What can hang from each mark:
j_576: j_871
j_901: j_525
j_525: j_582 j_901
j_582: j_584 j_725
j_850: j_871
j_871: j_81 j_576 j_901
j_584: j_850
j_725: j_576 j_582

Each row was made from one small tree. The marks that hang from a mark follow it in brackets, in the order of their numbers. Every link used is in the known rows. Write each row's tree.
Known rows:
j_584{j_850{j_871{j_81 j_576 j_901{j_525}}}}: [-2.271 -0.418  0.630 -3.276  0.999 -2.515  0.136  1.777  2.717  0.121
  1.401 -1.774  2.598 -1.979 -0.215 -2.730  2.580 -1.756  2.662 -1.343
 -1.062 -1.623]
j_725{j_582}: [-1.240  0.041  0.454  0.618  1.010 -2.547 -0.439 -2.015 -1.817 -1.230
  1.172  1.932 -1.433 -0.040 -1.535  2.295 -1.116 -0.135 -0.052 -0.144
  2.286  1.904]
j_871{j_81 j_576 j_901{j_525{j_582}}}: [ 0.188  0.897  1.428 -1.871  2.446 -3.851  3.807  0.565  4.090  0.308
  5.221 -2.945 -3.282 -0.651  4.864 -3.646  2.335 -0.299  4.934 -3.459
 -7.144 -0.372]
j_725{j_576 j_582{j_584{j_850{j_871}}}}: [ 3.028  2.033 -0.426  3.761 -0.789 -2.114 -0.358 -3.915 -2.545 -1.484
  0.089  0.095  2.086  1.974 -4.310 -0.062 -0.590 -1.236 -2.304  2.432
  4.581  0.777]
j_584{j_850{j_871}}: [-2.468 -1.400  0.229 -3.398  0.148 -0.703 -1.821  2.249  0.628 -0.903
 -1.145  0.188  3.429 -2.384 -2.160  0.155  0.984 -1.554 -0.167  0.619
  2.318 -0.306]
j_576{j_871{j_81}}: [-0.676  0.382 -4.405 -6.314  0.136  3.748 -1.151  4.242  2.878  1.240
  3.780  0.284 -0.978 -0.125  2.298 -1.598  1.727 -1.753  1.628  0.860
  0.649  3.574]
j_576{j_871{j_81 j_901}}: [-2.723  1.433 -4.578 -7.223  1.086  2.426 -1.253  2.775  3.389  0.153
  4.788 -0.219 -1.279  0.213  3.477 -3.597  4.142 -1.313  2.099 -0.221
 -0.104  2.143]
j_525{j_582{j_584{j_850} j_725{j_576}} j_901}: [ 0.653 -4.745  0.858  0.752 -2.545  1.766 -1.940  1.051 -2.471  0.331
 -8.418  1.197 -0.261  1.883 -3.118  4.234 -2.986  1.179 -0.876  0.011
 -0.829 -1.585]
j_725{j_582{j_584}}: [-0.498  0.787  1.571  3.526 -1.160 -1.884 -0.183 -2.888 -1.791 -1.001
 -0.468  2.130 -2.240  0.259 -1.709  3.280 -1.816 -0.030 -1.494  0.509
  3.417  1.175]
j_525{j_901}: [-5.628 -3.188  0.842 -3.088 -0.441  0.822 -1.132  0.894 -1.527 -1.523
 -3.215  1.489 -1.916 -2.156 -0.377  2.165 -0.616 -1.404 -1.346 -1.626
 -0.881  0.449]
j_901{j_525{j_582}}: [-2.277 -1.665  2.379  1.239  0.571  1.229  1.445  1.406 -1.281 -1.430
 -1.364 -0.319  1.361 -1.779  2.101  1.603 -3.078  0.802 -1.238 -1.306
 -4.679 -0.886]
j_582{j_584{j_850{j_871{j_576 j_901{j_525}}}}}: [-1.783  0.447  2.544  2.093 -1.976 -1.127  0.124 -0.205  0.877  0.090
 -2.314 -0.120  1.076 -2.144 -0.083  0.308  0.739 -0.850 -1.628 -0.294
  1.491 -1.764]
j_576{j_871}: [-1.716  0.036 -3.891 -5.472  0.032  3.527 -2.032  3.131  0.725  1.561
  1.573  1.593  0.374 -0.386  1.935 -0.600  1.960 -1.001 -0.745  0.069
  2.042  3.819]
j_525{j_582{j_584 j_725{j_576}} j_901}: [ 1.392 -3.573  0.469  0.825 -2.432  2.128 -1.169 -0.067 -2.885 -0.852
 -7.231  1.305 -1.666  2.050 -2.126  4.144 -3.389  1.352 -1.966 -0.223
 -1.684 -0.728]
j_850{j_871{j_81 j_576 j_901{j_525}}}: [-0.513  2.992 -0.484 -3.437  1.677 -2.301  2.485 -1.135  2.478 -2.692
  5.072 -2.903  0.311 -1.117  2.183 -4.840  2.775 -1.877  0.694 -2.901
 -4.447 -1.323]
j_582{j_584}: [-0.408  0.456  2.257  2.253 -1.794  0.355  0.338 -0.184  0.171 -0.817
 -1.301  1.656 -3.155 -2.305  0.507  2.795 -1.057 -0.238 -2.419  1.595
  2.956  1.367]
j_725{j_576{j_871{j_901}} j_582{j_584{j_850}}}: [ 1.254  2.467 -3.152  1.261 -0.820 -0.468 -1.853 -2.973 -1.358  0.425
  0.809  0.364  2.569  3.423 -2.116 -2.159  2.232 -0.944 -1.324  1.705
  4.820  1.269]
j_850{j_871{j_81 j_576 j_901{j_525{j_582}}}}: [ 0.517  2.634 -0.495 -3.532  1.355 -2.225  2.421 -0.627  2.333 -3.311
  4.186 -2.970  0.760 -0.483  2.326 -4.143  2.046 -1.485  0.640 -3.107
 -5.500 -1.287]
j_576{j_871{j_901{j_525{j_582{j_584 j_725}}}}}: [-2.933  0.426 -2.807 -2.795  0.045  3.657 -1.594  1.375  0.339  1.354
  0.123  0.447  1.182  0.945  3.229 -1.827  2.235  0.926 -0.708 -1.208
 -0.697 -0.164]
j_725{j_576{j_871} j_582{j_584}}: [ 3.412  2.863 -3.419  2.038 -1.114  0.697 -0.827 -3.112 -2.165  0.122
  1.517  0.802  1.324  3.461 -1.937 -0.872  0.086 -1.014 -2.674  2.253
  4.453  3.148]
j_525{j_582{j_584{j_850} j_725}}: [ 2.893 -2.959  1.476  1.434 -1.289  0.799 -1.381  2.068 -0.461  1.363
 -4.967  1.847 -1.284  0.760 -1.413  4.794 -2.789  2.538  0.389  1.325
  0.856  0.054]
j_525{j_582{j_584{j_850{j_871}} j_725{j_576}}}: [ 5.145 -1.312  0.088  1.222 -1.210  0.863 -1.028  0.792 -1.241 -0.073
 -3.968  0.421  0.837  1.870 -2.445  2.683 -2.253  1.840 -0.939  1.973
  0.886 -0.165]

Write each row's tree:
[-2.317 -2.020  3.361  3.331 -1.066  1.347  1.039  1.648 -0.742 -0.535
 -3.367 -0.111  1.828 -1.868  1.435  2.386 -3.284  0.636 -1.502 -0.702
 -3.361 -1.844]	j_901{j_525{j_582{j_584{j_850}}}}
[ 0.639  1.299  1.723 -0.294  1.523 -3.606  4.006  0.149  4.418  0.309
  4.287 -2.763 -3.718 -0.531  4.797 -3.263  2.033 -0.455  4.226 -3.223
 -6.563 -0.731]	j_871{j_81 j_576 j_901{j_525{j_582{j_584}}}}
[-4.856 -0.635  0.698 -2.793  0.836 -1.143 -1.405  1.231  0.456 -1.510
 -0.634 -0.640  4.139 -2.417 -0.847 -1.615  2.222 -1.013  0.050 -0.852
  0.456 -2.460]	j_584{j_850{j_871{j_901{j_525}}}}
[ 2.711 -0.038 -3.375 -2.169  3.084  1.940 -1.394 -0.719 -1.679  2.882
  2.281  0.531 -0.761  1.580 -0.938 -1.683  2.003  2.338  1.293  1.772
  2.837  1.703]	j_582{j_725{j_576{j_871{j_901}}}}
[ 0.696 -1.600 -0.381  0.559  1.163  3.129  1.146  1.838 -0.936  0.863
  0.165 -1.015  1.583  0.402  1.346 -0.170 -2.630  1.410  0.555 -0.225
 -4.303 -0.761]	j_901{j_525{j_582{j_725{j_576{j_871{j_81}}}}}}
[ 2.151  2.465 -0.521  3.299 -0.300 -2.844 -0.518 -4.739 -2.209 -2.056
  0.437 -0.252  2.060  2.084 -3.611 -0.883  0.537 -0.996 -2.093  1.970
  4.127  0.070]	j_725{j_576 j_582{j_584{j_850{j_871{j_901}}}}}
[ 3.567  2.487 -0.180  4.486 -0.375 -2.028  0.534 -4.603 -2.767 -1.538
  1.152  0.662 -0.532  1.893 -2.834  0.619 -1.079 -0.623 -2.359  2.565
  4.003  2.255]	j_725{j_576 j_582{j_584}}
[-1.060  1.434  1.320 -1.674  3.005 -3.923  3.915 -0.226  4.229  1.129
  6.407 -2.739 -3.813 -1.696  4.673 -4.579  3.306 -0.865  5.203 -3.170
 -5.669 -0.479]	j_871{j_81 j_576 j_901{j_525}}
[ 0.217  0.055  2.214  1.397 -2.537 -1.008 -0.371  0.638  1.164  0.497
 -2.501  0.828  0.158 -2.033 -1.017  1.722  0.020 -1.297 -1.525  0.707
  3.090  0.132]	j_582{j_584{j_850{j_871{j_576}}}}
[-3.824  0.079  1.868  0.992  1.475 -0.427  0.724 -1.286 -0.620 -1.694
 -0.350 -0.266 -0.719 -0.858  2.641 -0.447  0.710  2.043 -0.300 -1.702
 -2.935 -2.845]	j_871{j_901{j_525{j_582{j_584 j_725}}}}
[ 0.997 -0.461  0.919 -0.933 -1.949 -0.386 -0.505  1.954  1.681 -3.163
 -2.690  0.221 -0.069  0.235  0.394  2.008 -1.024 -0.136 -0.641  0.496
 -1.059 -0.414]	j_525{j_582{j_584{j_850{j_871{j_81 j_901}}}}}
[-1.276 -0.305  1.893  3.442 -1.471 -2.347 -0.992 -1.812 -1.240  0.076
 -1.749  1.985 -0.767 -0.096 -2.679  3.411 -1.404 -0.343 -0.422  0.863
  4.176  0.446]	j_725{j_582{j_584{j_850}}}
[ 4.175  1.241 -2.229  1.565  0.223  2.586 -0.516 -1.319 -0.460  3.117
  0.825  0.411 -2.705  1.853 -1.033 -0.682  0.871  1.774  0.466  3.021
  3.743  0.587]	j_582{j_584 j_725{j_576{j_871{j_81 j_901}}}}
[-1.144 -2.599  3.043  3.921 -0.427  1.704  0.717  1.194 -1.522  1.070
 -3.680  0.132  1.423 -1.196  0.474  2.739 -3.625  2.007 -0.463 -0.453
 -2.879 -2.532]	j_901{j_525{j_582{j_584{j_850} j_725}}}
[ 0.321  0.449  1.610  2.975 -1.603 -3.133 -0.496 -2.321 -0.892  0.134
 -1.232  1.439  0.022  0.287 -2.744  2.375 -0.970 -0.784 -0.710 -0.301
  3.412  0.426]	j_725{j_582{j_584{j_850{j_871{j_576}}}}}
[-1.452  2.801  0.120 -2.389  1.629 -2.577  1.513 -1.979  0.304 -2.435
  2.920 -1.786  1.871 -1.466  1.863 -3.610  2.969 -1.099 -1.649 -3.608
 -3.120 -1.182]	j_850{j_871{j_576 j_901{j_525}}}
[-0.645 -1.828  2.759  4.038 -0.224  2.053  1.307  0.548 -1.855  0.436
 -2.936  0.165  0.326 -0.895  1.156  2.747 -3.732  2.256 -1.173 -0.685
 -3.310 -2.007]	j_901{j_525{j_582{j_584 j_725}}}
[ 0.700  0.733  1.295  2.553 -1.468 -3.101 -0.065 -1.875  0.109  0.092
 -0.138  0.973 -0.746  0.433 -2.540  1.800 -1.057 -1.182  0.507  0.101
  2.804  0.403]	j_725{j_582{j_584{j_850{j_871{j_81 j_576}}}}}
[ 1.673 -0.934  1.280  2.300 -0.597 -0.625 -1.299 -0.838 -0.100  3.594
 -2.825  0.856 -0.958 -0.288 -2.589  1.576  0.582  1.947  0.776  0.621
  3.819 -1.988]	j_582{j_584{j_850{j_871{j_576 j_901}}} j_725}
[ 0.732 -1.145  0.727  3.160 -0.381  3.342  0.819  0.682 -1.878  1.078
 -2.149 -0.210  1.769  0.256  1.169  1.098 -2.960  1.860 -1.524 -0.110
 -2.936 -1.160]	j_901{j_525{j_582{j_584 j_725{j_576{j_871}}}}}
[ 4.655  0.375 -1.773  2.505 -0.419  3.186 -0.973 -1.065 -1.539  3.820
 -0.589  1.179 -1.829  1.601 -1.697  0.785 -0.282  2.062 -0.978  3.217
  4.802  1.404]	j_582{j_584 j_725{j_576{j_871}}}
[-3.224  0.882 -3.731 -5.625  0.844  3.226 -0.598  3.134  2.798 -0.111
  3.498 -0.836  0.317  0.690  4.294 -3.532  2.580 -0.863  1.574 -1.033
 -3.014  0.574]	j_576{j_871{j_81 j_901{j_525{j_582}}}}
[-0.006 -1.057  0.174 -3.738  0.282 -2.110 -0.423  2.930  2.668  0.815
  1.016 -0.874  1.736 -1.964 -1.406 -1.166  1.469 -2.160  2.515 -0.263
  0.735  0.440]	j_584{j_850{j_871{j_81 j_576}}}
[-1.229 -2.401  2.103  1.932  1.244  1.872  1.094  1.072 -2.014  0.336
 -1.638 -0.100  0.873 -1.104  1.094  1.978 -3.353  2.170 -0.087 -1.140
 -4.233 -1.457]	j_901{j_525{j_582{j_725}}}
[ 3.352  1.912 -3.368  1.233 -1.366  0.535 -0.953 -1.293 -0.306  1.015
  1.789 -0.070  1.689  3.384 -2.648 -1.445  0.271 -1.869  0.046  2.936
  4.334  2.278]	j_725{j_576{j_871{j_81}} j_582{j_584{j_850}}}
[-3.593  0.651  0.744 -2.390  2.358 -0.806  2.092  0.818  2.771 -3.245
  3.881 -2.078 -2.149 -1.186  4.069 -2.750  1.173 -0.052  3.138 -1.201
 -5.869 -2.268]	j_871{j_81 j_901{j_525{j_582}}}
[ 4.107 -0.486 -3.600 -2.272  2.652  2.566 -0.850  0.647 -0.869  3.525
  2.908  0.315 -1.485  1.393 -1.338 -1.217  0.765  1.619  2.226  2.531
  2.520  2.289]	j_582{j_725{j_576{j_871{j_81}}}}
